Known rows, with every step that occurs:
nolur > zegod > pezag > refol > geded > zipan > tekup: [-31  23 -11  32 -20   6  -2  15  30  24 -16   9  14  11  35  20 -32  -3
   9  -7  20 -72  52  -9  38  76  31 -23 -17 -12 -51  21  31  -6]
refol > nolur: [-18  12  -8   8 -15  -1 -23   1  -1   1 -20   3 -15  -9 -20  32   8  -8
  21 -31 -41 -12  -2  12   9  16 -36 -21  15  12  -8  -1   7  20]
nolur > zegod > zipan: [ 14  18   1  12  12   2   8 -18  -8 -44  20 -19  29 -15  11  19  39  -2
   8  30  10 -71 -21  14   6 -11   8   5  -3  33 -14  18  -7   6]
zipan > refol > geded > zegod > nolur: [  1  24 -25  17  31  -5 -17  -2 -23 -32   1   4  45 -22  16  21  33 -15
  -1 -18 -12 -53  22 -29  -6  75  29  -6  32  -1 -13  18  19  -3]
zipan > zegod > geded > refol > nolur: [-12  -7 -20  10  -6 -14 -22   1 -20  -3 -47  29 -15  -6 -30  24   2 -27
  31 -66 -24 -63  10 -13  23  51 -64 -20  -2  34  -3  -3 -12  -1]
nolur > refol > zipan > geded: [-43 -17 -12  22  -6  -1  16 -24 -29  -6  13 -37  18 -28  -4  49   1 -24
  -6  41 -13 -47 -12  61  40 -43 -40   3  11  24   0  33  -9  24]
nolur > zegod: [ 13  26   2   1   2  -3   0 -16   6 -26   5  -5  22  -5   9  19  40  -9
  11   9   2 -39   6   3   3   9  10 -18  -5  19 -19  12   1  10]
refol > nolur > zegod > zipan > pezag: [  0  21  16  20   1  -2 -23 -24   7 -61  20  10  27 -31  -8  41  22   1
   7  34  14 -81 -19  50   7  -7 -15  -6   6  30 -24  29  -9   4]
pezag > zipan > nolur: [ 15  10  -9  -3 -28 -13  -2  -1   5  -3 -18  -3 -22  14   0  33  -5  -6
  29 -37 -26   4 -29   0  28   3  -8 -20  25   4   5  -6  -1  14]
pezag > zipan > refol > geded: [  3  18 -17  17   0  -4 -37   7   4  34  11 -16  10  -7  -6  35 -14  -6
  18 -23 -19 -20  16 -38   6  49  26 -12  27  -4  -4  10  24  16]
zegod > pezag: [-31   9  -5  17  -9   3 -12  -1 -15  14 -10  -6  -3   6  12  32   0  -6
  -1  -5 -32 -17   1  29  12  12  -4  -6  15   0 -11  -3  18  24]
zipan > nolur > zegod > pezag > refol > geded: [  1   2 -29  31 -15 -13  -7  -3  -4 -30 -33  49  20  11  11  16 -21  -3
  15 -34   6 -60  26  50  19  31  -7  -8  15  -6 -15  13  -5 -12]
zegod > nolur > refol > zipan: [  1   4  -8  -5   6 -16  11  -7 -10 -27   0 -23  22 -40 -10  31  26 -30
 -16  34  19 -65 -19  36  29 -11 -23 -17  -9  25   1  21   2   6]
pezag > refol > nolur: [-37  27 -18  23 -29   4 -30   4  21   3 -22  17  -8  10 -14  26  -7   9
  22 -65 -33 -12   5  11   9  22 -53 -20  16  17  -9   5   5  12]
tekup > refol > zipan: [-32   2  -6  19 -24   7  14   3   1  -2  13 -31   3   0   1  -2  -9 -15
   8  -1   9 -22  -5   3  22 -19 -16  25  30  37  19  26 -18  17]
zegod > nolur > refol: [ 10  19 -15 -20  15 -22  -1 -10  -7 -21  -8 -18  26 -27  -1  34  35 -28
 -18  31   3 -41   3  22  13  13  -5 -32 -14  12 -12  14   9   8]
tekup > zipan > nolur > refol > pezag: [ 25  -6  -3 -26  -1 -36  12  -3 -18  -2   2 -12  -1  -3  14  29  -8 -46
 -11  40  15 -38  -4  27  50  -5   6 -32  -6  -1  -6  16  -7   8]
pezag > zipan > tekup > refol > nolur > zegod: [ -4  50 -17 -15 -26 -12  -5  17  41   6  -9 -33 -16 -13  -7  19  -3 -21
  18 -25   0  12  37 -36  20  23  11 -35   0  43  -9  30  -6  11]
refol > pezag > zipan > geded > zegod > nolur: [ 24  29 -26  -3  11 -11  15  -8  -6 -14   2 -11  38 -35  18  42  46 -39
 -10  15   7 -20 -20   1  27   9  16 -41   2 -22 -32  20  25  10]
zegod > pezag > zipan: [-13  24  -9   7 -21  -7 -20  13   0  45 -10 -14 -16   6   3  44  -9  -8
   2 -25 -34   6 -11   7  23  12   6 -24  16  -6 -12 -11  33  23]
nolur > refol > geded: [ -5 -21 -10   3  17 -25 -13   0 -28  21 -10   1  17 -14   3  29 -13 -39
  -3  21 -16 -53  26  37  33  37   4 -16   0  -1 -12  16   6  13]
geded > zipan > pezag: [-24  13  33  18 -25   8 -15 -15  26   3  23   2  14  15  23  36  -4   1
   8  29  10 -50 -14  -2  26  28  16 -13  15 -12 -37  13  24  10]
geded > refol > zipan > nolur: [-32 -32   5  15 -37  -6  21  -3 -21 -25 -12  10 -21  10   9  20 -17 -32
  21  -9   4 -72 -33  48  53 -20 -46   9  25  15  19   7 -25   8]
zegod > geded > refol > zipan: [-11 -18   4  25 -10 -13   9   2 -26   1  -8 -12   3 -18 -14  29  -1 -41
   7   0   2 -84 -14  20  39  14 -31   0  -7  21   4  10 -19  10]
tekup > refol > pezag > zipan > zegod: [  9  14 -23 -10 -13  -4   0   4  25  25   2  -5   0  14  11 -10  -6 -26
  17 -26  31  -7   7 -46  23  12   4  -4  16  25   4  16   1   8]
nolur > zegod > geded: [ 43  25  -2   9  18 -16  -2 -18 -10 -35  -7 -10  33 -21 -15  25  45 -16
   8   6  -1 -52  11  -9  -5  32  12 -22 -21  25 -21  15 -15   2]
pezag > refol > zipan: [-39   8  -7  39 -30  15  -2  -3  17  -1   5  -5   6   9   1  18  -9   6
  15 -35   0 -43 -18  22  27  -7 -39   9  17  29   5  14  -5  15]
geded > refol > pezag > zipan > nolur > zegod: [ 37   5   3 -22 -19 -35  17   1   6 -22  -2  24  -2   5  22  26  11 -57
   7  14  46 -69 -16  24  45   1  12 -40 -10 -12 -14   9  -6  -9]
nolur > refol > zipan > pezag: [-35 -12  29  19  -7 -11 -11 -21  -3 -14  28  -9  19 -16   9  47 -11 -26
 -17  50  15 -71 -14  75  44 -15 -17   2  15  27  -2  34 -11  17]
geded > zipan > pezag > refol > nolur: [-47  30  16  32 -47   7 -35  -2  49   1   2  31   3  21   3  40 -26  18
  15 -31   0 -46  -6   4  24  37 -33 -25  19  -6 -38  14  26  -2]
tekup > refol > nolur > zegod > geded > zipan > pezag: [ 16  40  14  12 -16 -21 -13  -5  26 -36   5   5  32 -14 -20  22   4 -14
   1  13  33 -57  20 -30   3  45   9 -20   4  16 -37  37  -6 -21]
zipan > geded > zegod > pezag: [-59  11 -19  33  -2   7   4 -11 -48  -1  -6  -7  15   4  34  48  13 -11
  -8 -13 -58  -9  -1  40  25   5  -5  -1  40  -3 -20  10  17  22]

Rows:
[-12 -16  -8  31  23  -4   1   5 -50 -11   1   6  22  -9  28  17   1 -21
   8  -8 -26 -72 -14  18  37  43  16  19  29   6 -12   9   5   6]  refol > geded > zegod > zipan
[-13   1 -31  11 -19 -30   5  32 -35  17 -31  18 -11  23  25  11 -43 -34
   3 -62 -26   2  10   5  46  46  23   5  64  -9   7   6   6  -7]  tekup > refol > geded > zegod > pezag > zipan > nolur
[ 15  -5  -9  14 -15 -15   8   4 -12 -17 -29  35   8   7  15  19 -15 -11
  16   1  12 -75   4  10  30  44  21 -14  11 -31 -36   0  23 -20]  refol > geded > zipan > nolur > zegod > pezag
[ 15  28   3  17  29   5   0 -26  -4 -57  54 -22  50 -22  21  21  45  -8
  -7  59  43 -96  -8   0 -13  -5  32  16   4  25 -11  35  -9  -1]  nolur > zegod > zipan > refol > pezag
[ 59  18   5 -10   6 -41   6   6   0   4   3   1  21 -21  -2  33  25 -67
  -8  24  43 -80   5  -2  31  35  26 -49 -41  -7 -29  11  -1  -6]  nolur > zegod > geded > refol > pezag > zipan
[ 35  -1 -42 -23  21 -26 -14   0  -7  12 -32  -3  23 -34 -15  13   3 -28
   5   0  19 -56  31 -28  35  46  -2 -43 -24  15 -19  14  24   1]  tekup > zipan > zegod > nolur > refol > geded
[-23  14 -26  13 -10 -24  -9  38 -28  50 -15   0  -1  11  25  14 -34 -36
  -9 -50 -26   1  23 -11  41  57  37  -1  49 -10  -7   7  26   2]  tekup > refol > geded > zegod > pezag > zipan
[-41  18  -8   5 -16  11  11   1  17  11   3 -44  -3   9  25   2 -14 -17
  12  10  -8   6  43 -16  18  20  14   6  13  39   7  33 -23  31]  zipan > tekup > refol
[ 72  27 -10  -3  -3 -33   3 -10  -2 -40 -23  -1   8 -11 -23  35  27 -15
  24 -27  -4 -29 -14 -15  13  24  10 -33  -4  19  -8   5 -20  -7]  pezag > zipan > nolur > zegod > geded
[-30  53  -2  17 -17   2 -27   6   7 -15   7   1   4   1  -3  42  15  14
   1 -20 -10 -51   7 -37 -10  38   6 -18  26   0 -35   5  42 -16]  geded > zipan > refol > nolur > zegod > pezag
[ -8 -16   7   6 -28 -13  27  -9 -14 -53  -6  16  -2  -1  13  16   9 -35
  18   3  29 -92 -25  47  46 -22 -29  -2  10  23   7  16 -28  -7]  geded > refol > zipan > nolur > zegod
[-21  43 -16   4 -14   0 -40   7   8  13   9 -32 -10  -9 -24  40   1   8
  15 -33 -37   2  10 -49  -2  21 -11 -23  25  23  -3  10  20  20]  tekup > zipan > refol > nolur
[-30  -5  27  33 -18  12 -12 -22  11 -15  23  -1  15 -13   5  36  -6  -8
   6  29  12 -57 -22  52  29 -13 -17  10  21  21  -5  25  -8  26]  refol > zipan > pezag
[-17  45 -16   7 -19  -3 -45   9  14  15   5 -17 -16  -6 -26  49   2   6
  18 -53 -42   7  -5 -38  -3  24 -15 -24  36  17   0   3  23  14]  pezag > zipan > refol > nolur
[ -9 -27 -11   3  15 -38   8   3 -61 -23 -26  29   7   7  30  27 -11 -45
   0 -21 -32 -55   8  44  53  49   4  -5  38   0  -2  12 -12  -8]  zipan > nolur > refol > geded > zegod
[ 23  12   2   3   8 -27   5  -8 -17 -22  -8  -1  26 -13  -3  26  32 -41
   3  10  13 -80  16   4  16  37   4 -26 -27  16 -19  13 -16  -4]  nolur > zegod > geded > refol
[ -4  59  -9   9  -6  -5 -26   0   9   2  22 -24  14  -1   4  46  20   5
  -6 -16  -8 -19   6 -25 -10  18  35 -18  22  14 -13   9  30   5]  nolur > zegod > pezag > zipan > refol
[ 40  25  -7 -11 -20 -19   4  -8  12 -32 -12   3  -2   5   1  27  20  -9
  25 -25  -2 -18 -22  -3  21  -1   8 -30  10  13  -7   3  -4  -1]  pezag > zipan > nolur > zegod
[-32  17  -5   2 -19 -20 -16  11 -14  -5 -24  26 -10  -7  -1  38   7 -34
  -3 -13 -10 -62  12  46  24  15 -27 -33  -3   2 -23   1  15  -2]  geded > refol > nolur > zegod > pezag
[ 40  30   8   9   3 -14   8  -7   4 -20  -3 -11  28  -6  -5  24  37  -9
  10   8  11 -66   0 -47   8  50  25 -25 -22   5 -42   7  12 -13]  nolur > zegod > geded > zipan
[-43  -1 -19  40 -29  27  -7 -12  21  -8 -10  16   2  20   4   2  -7  19
  33 -71   6 -53 -16  -3  29   3 -60  17  21  52  10  11  -7   7]  pezag > refol > zipan > zegod
[ 23  14   2  -5  -7 -11  -7   5  15  30   8  -9  -1  -5   7  28   7 -31
   4  10   7 -17 -14  -1  27  11  18 -32  -5 -13 -17   2  19  20]  refol > pezag > zipan
[  2  38 -22   9 -32 -13  -1   1  12 -19 -17   8   5  23  12  23 -10  11
   7 -38   4 -22   7  11  25   1  -4 -27   8  12 -14   8   5  -4]  tekup > zipan > nolur > zegod > pezag > refol
[-28  20 -18   3 -22  -4 -13  10   5   1 -14  -9  -9   1 -16   8  -7 -13
  13 -30 -22   9  17  -7   4   8 -30  -4  30  27   7  17  -8  14]  tekup > refol > nolur
[-47  12 -17  38  17  -2 -26  10 -46   7   3  10  20   7  31  33  -6 -13
  -9 -34 -43 -42  28   0   9  70  32  14  56  -7 -10   9  24   5]  zipan > refol > geded > zegod > pezag
[-27  -6 -18  13  -4   4   3   8   7  25  -9 -28   6  -4  16  -3 -34 -30
  18  13  -2 -16  66  -7  28  50  23   7   8  19   0  36 -18  28]  zipan > tekup > refol > geded
[  9 -14 -15  -7   4 -49   1  17 -46   5 -26  21  -7   7  23  38 -21 -47
   2 -40 -33 -32  -6  23  65  51  15 -23  39  -6  -3   4   6  -9]  pezag > zipan > nolur > refol > geded > zegod
[ -2  -3   0  11  -1 -18  -3   0 -25   7 -14  -7   7  -3  -5  31   5 -39
   6  -2 -13 -58   8   6  23  38 -13 -17 -11   8  -8   4 -12  11]  zegod > geded > refol
[-33  33   5  18 -14  15 -13  -5  13   5  29 -26   9  21  17  28  10  15
  11  -4 -11 -38  -6 -62  -1  36  18   2  32   2 -18   7  29   3]  geded > zipan > refol
[-62  35 -33  36 -23   5  -4   5 -18  27  -2 -18  15  18  32  45 -13   4
  -9 -46 -44   5  10   8  39   9  -7 -17  30   0 -25  16  29  17]  tekup > zipan > geded > zegod > pezag > refol
[ 13  23  -8 -10 -16 -14   2  14  21  31  16 -22   5   5  11   6  -8 -37
  -2  11  25   3   5 -20  20   5  24 -13   9   1  -2  19   3  15]  tekup > refol > pezag > zipan
[  6  28  -6  -1  -6  -8 -16  -6   6 -29 -15  10   4 -18 -17  27  34 -11
  17 -18 -16 -34   5  10   1  12 -20 -31  -2  20 -20   9   3   6]  refol > nolur > zegod
[ 23  -2 -28   4   1   7  -4  -3  15  -2 -36  24  21 -13  -1  -3  12  -2
  33 -21  26 -74   4 -58  19  69  -3 -21  -9 -10 -36  -1  37 -12]  refol > geded > zipan > zegod > nolur
[ -2  -5  -7 -11 -16 -11  -5   5  11  35  -7  19 -13  14  20  16  -3 -45
  17 -22  28 -57 -12 -15  49  24 -12 -28  -6   3 -10  -1  15   7]  geded > refol > pezag > zipan > zegod
[ 34   1  -3  -9 -18 -18   5  -2   5  -4  -7  11 -12   5   9  27  -3 -30
  18  -4   6 -16 -28  15  33   2   4 -25  10 -13  -3   1  -2  12]  refol > pezag > zipan > nolur
[-11  47 -11  -3 -22  -9 -21  17  21  16 -26 -15 -26 -20  -7  52  -2 -14
  10 -26 -26  -7  23   6  28  30   6 -50 -10  19 -27   7  21  16]  refol > nolur > zegod > pezag > zipan > tekup
[-18   2  21  30   2  11 -15 -27  -1 -28  32 -10  27  -9  15  36   2   3
   5  46   5 -65 -26  48  18  -9   0  16  17  21 -11  25  -8  22]  zegod > zipan > pezag
[ 38   2 -41 -20  17 -29 -17   2   1  15 -36  11  17 -31 -17  24   4 -32
  10 -21  14 -51  12 -19  34  52  -6 -42 -13  10 -13   8  25  -5]  pezag > zipan > zegod > nolur > refol > geded
[ -2  16   8  17  -7   3   8   0   8  16 -12 -38  -3  -3   7  32  -2 -10
  18   7 -13 -42  19 -49  30  69  22 -20 -19  12 -31  11   4  12]  zegod > geded > zipan > tekup
[ -7  10 -35   5 -12  16  16 -10  17 -36 -12 -12  19 -17 -10 -19  17  -5
  19 -24  40 -40  -5 -30  10  -7 -37  19  17  56  19  25 -13   0]  tekup > refol > zipan > zegod > nolur
[ 41  19   7 -11   6 -32  13   6  12   9   1 -19  11 -26  12  36  13 -70
  -2  36  42 -78  30  -7  46  51  39 -53 -55   8 -30  25 -11   5]  nolur > zegod > geded > refol > pezag > zipan > tekup
[-13  25  -1  -1 -19   4  -7   6  27  36  -4 -41 -21   0  14  38  -9 -13
  21 -11 -27   7  11 -20  36  29  18 -30  -3  19 -10   8   8  35]  pezag > zipan > tekup
[  3  36 -33  -2   4  -2  13  -9 -17 -15  -2 -37  32 -29  10  38  41 -13
  -2   4 -22  -3  -4 -22  25   7   7 -37   5   0 -29  20  25  17]  tekup > zipan > geded > zegod > nolur
[ -3  -9  -1  16 -10  -1  -6   9   1  33  -9   5   7   5   8  15 -17 -13
  21   4  -5 -54   5 -26  32  56  17 -13   4 -29 -35   0  34   4]  refol > geded > zipan
